Each row was made from one path, in order. Every step used is in the known rows, and no mark comes twice. Write each row's path.
In the rows, zero is written as 128.
Known rows
liri -> vamov -> roteb: [113 101 127  80 183 111  90 134 135  93 141 135  94 128 151 124 101 159
 198]
pifu -> foma: [106  96 135 138 123 139 104 120 157  93 120 142 105  85 122 147 146 173
 195]
nevakem -> vuvi -> foma -> pifu -> liri: [111  63 140 116 119 151 120 100 159  91 124 150  60  98 135 145 146 124
 204]
roteb -> pifu -> foma: [111  82 132 117 130 144 107 117 160 106 129 147 125  98 126 162 145 175
 200]
nevakem -> vuvi: [100  88 139 105 166 118 117 126 156 113 125 137 111 122 168 154 120 140
 211]
foma -> vuvi -> liri -> vamov -> roteb -> pifu -> nevakem: [116  87 124 103 132 131  99 128 159  98 154 138  95 116 160 150  99 161
 202]
foma -> vuvi -> roteb -> pifu -> nevakem -> vamov -> liri: [106  74 126 101 147 139  89 123 162 116 142 147 158 137 160 144  75 154
 194]
roteb -> pifu -> liri -> vamov: [122 103 124  56 156 129  97 108 147  97 139 150  41  86 127 147  81 157
 199]
foma -> vuvi: [ 99 114 138 117 155 130 131 122 152  98 127 147 125  95 122 139 112 143
 213]
pifu -> nevakem -> vamov: [109  78 127 118 149 134 108 126 151  96 129 146 114 114 153 143 105 152
 187]
liri -> vamov: [112 113 129  65 158 108 100 123 149  98 134 149  79  92 126 134  83 168
 195]
vuvi -> roteb: [118 100 138 109 154 111 107 107 172 104 132 143 144  92 109 145 113 134
 178]
liri -> vamov -> roteb -> pifu -> foma: [112  81 128 102 147 135  98 123 150  98 137 140 116 116 138 152 138 176
 203]
vamov -> foma -> pifu -> nevakem -> vuvi -> roteb: [104  74 140 116 139 108 112 117 179  88 138 129 147 107 152 151 116 122
 196]
roteb -> pifu -> foma -> vuvi -> liri -> vamov: [116 111 126  72 142 107 114 108 157 109 141 149  80  90 121 134  88 161
 193]
foma -> pifu: [ 98  64 137 108 129 123 129 118 167 103 124 151 158 103 106 142 137 136
 206]
liri -> vamov -> roteb -> pifu -> foma -> vuvi: [101 101 132 108 154 132 123 121 146  88 138 141 124 113 130 143 124 156
 220]
nevakem -> vuvi -> liri -> vamov -> roteb: [115  96 126  81 180 102  94 127 141 106 143 132  85 133 162 124 101 149
 194]
vuvi -> roteb -> pifu -> liri: [128  86 130  97 149 149 103  93 162 106 134 147  72  83 120 164 113 130
 192]
roteb -> pifu -> nevakem -> vamov -> foma -> vuvi -> liri: [114  91 129 113 133 125 123 114 167 116 134 144 107  89 142 136 106 145
 185]

Write each row's path
[108 106 140 130 144 117 121 104 169  88 133 140 151  93 103 143 124 130
 194]
pifu -> foma -> vuvi -> roteb
[115  83 135  80 163 123 120 112 171 110 143 146 169 105 128 159 110 142
 199]
vamov -> foma -> vuvi -> roteb -> pifu
[105  78 137 101 142 100 109 117 176  85 141 130 137 107 151 147 106 126
 197]
liri -> vamov -> foma -> pifu -> nevakem -> vuvi -> roteb
[108  96 129  81 136 111  96 137 161  89 133 132  69  75 172 130  87 171
 188]
pifu -> nevakem -> vuvi -> liri -> vamov -> foma
[115  81 134 117 132 135 106 109 168 103 133 144 140  99 118 162 144 164
 193]
vuvi -> roteb -> pifu -> foma
[ 93  67 137 122 130 123 119 129 166  97 134 133 116 123 174 157 125 136
 219]
foma -> pifu -> nevakem -> vuvi
[115 102 132 125 125 126 126 102 167 124 131 147 106  87 115 141 127 147
 188]
roteb -> pifu -> foma -> vuvi -> liri
[120  83 123 100 130 131  91 128 161 102 153 139  90 115 161 152 101 166
 195]
vuvi -> liri -> vamov -> roteb -> pifu -> nevakem
[117 101 125  84 179 124  86 125 132  87 139 134  58 118 149 127  99 150
 199]
pifu -> liri -> vamov -> roteb
[104  53 146 109 113 128 132 115 168  97 126 161 146 117 121 133 160 145
 199]
vuvi -> foma -> pifu
[121 114 126  70 145 100 102 111 157 115 136 150  66  85 120 129  81 162
 180]
vuvi -> liri -> vamov
[116  87 133  65 166 116 118 112 169 106 146 146 158 105 129 155 100 145
 200]
liri -> vamov -> foma -> vuvi -> roteb -> pifu
[119  82 130 112 123 135  99 120 175  99 148 143 120 101 144 165 107 157
 192]
vuvi -> roteb -> pifu -> nevakem
[108  70 132 114 123 152 112 109 159  84 119 141  68  69 122 143 126 131
 202]
vamov -> foma -> pifu -> liri
[115  94 128  65 152 125  93 125 157  81 133 136  73  68 148 138  86 162
 191]
vuvi -> roteb -> pifu -> liri -> vamov -> foma
[ 98  46 148 106 120 123 136 116 168 100 128 156 146 130 144 138 160 136
 209]
nevakem -> vuvi -> foma -> pifu
[108 108 138  97 158 105 117 114 167  83 137 137 143  85 120 133  98 133
 193]
liri -> vamov -> foma -> vuvi -> roteb
[ 99 113 133  94 152 130 120 128 148  75 129 138  85  75 139 129  92 151
 213]
pifu -> liri -> vamov -> foma -> vuvi
[ 96 113 135  91 156 121 122 134 150  79 130 139 109  82 140 127  94 157
 213]
liri -> vamov -> foma -> vuvi
[112  94 127  71 142 124 106 107 149  86 133 148  49  83 113 136  92 145
 202]
foma -> pifu -> liri -> vamov
[112  87 125  84 171 122  94 122 136  85 140 135  74 122 142 125 107 143
 203]
foma -> pifu -> liri -> vamov -> roteb
[116  82 130  84 164 124  95 121 137  83 141 140  67 128 151 121 118 147
 200]
vuvi -> foma -> pifu -> liri -> vamov -> roteb
[113 109 133 135 121 125 124 103 165 118 127 146  96  82 113 134 127 146
 186]
pifu -> foma -> vuvi -> liri
[100  97 135 124 151 140 126 121 149  92 134 141 136 113 130 147 135 153
 219]
vamov -> roteb -> pifu -> foma -> vuvi
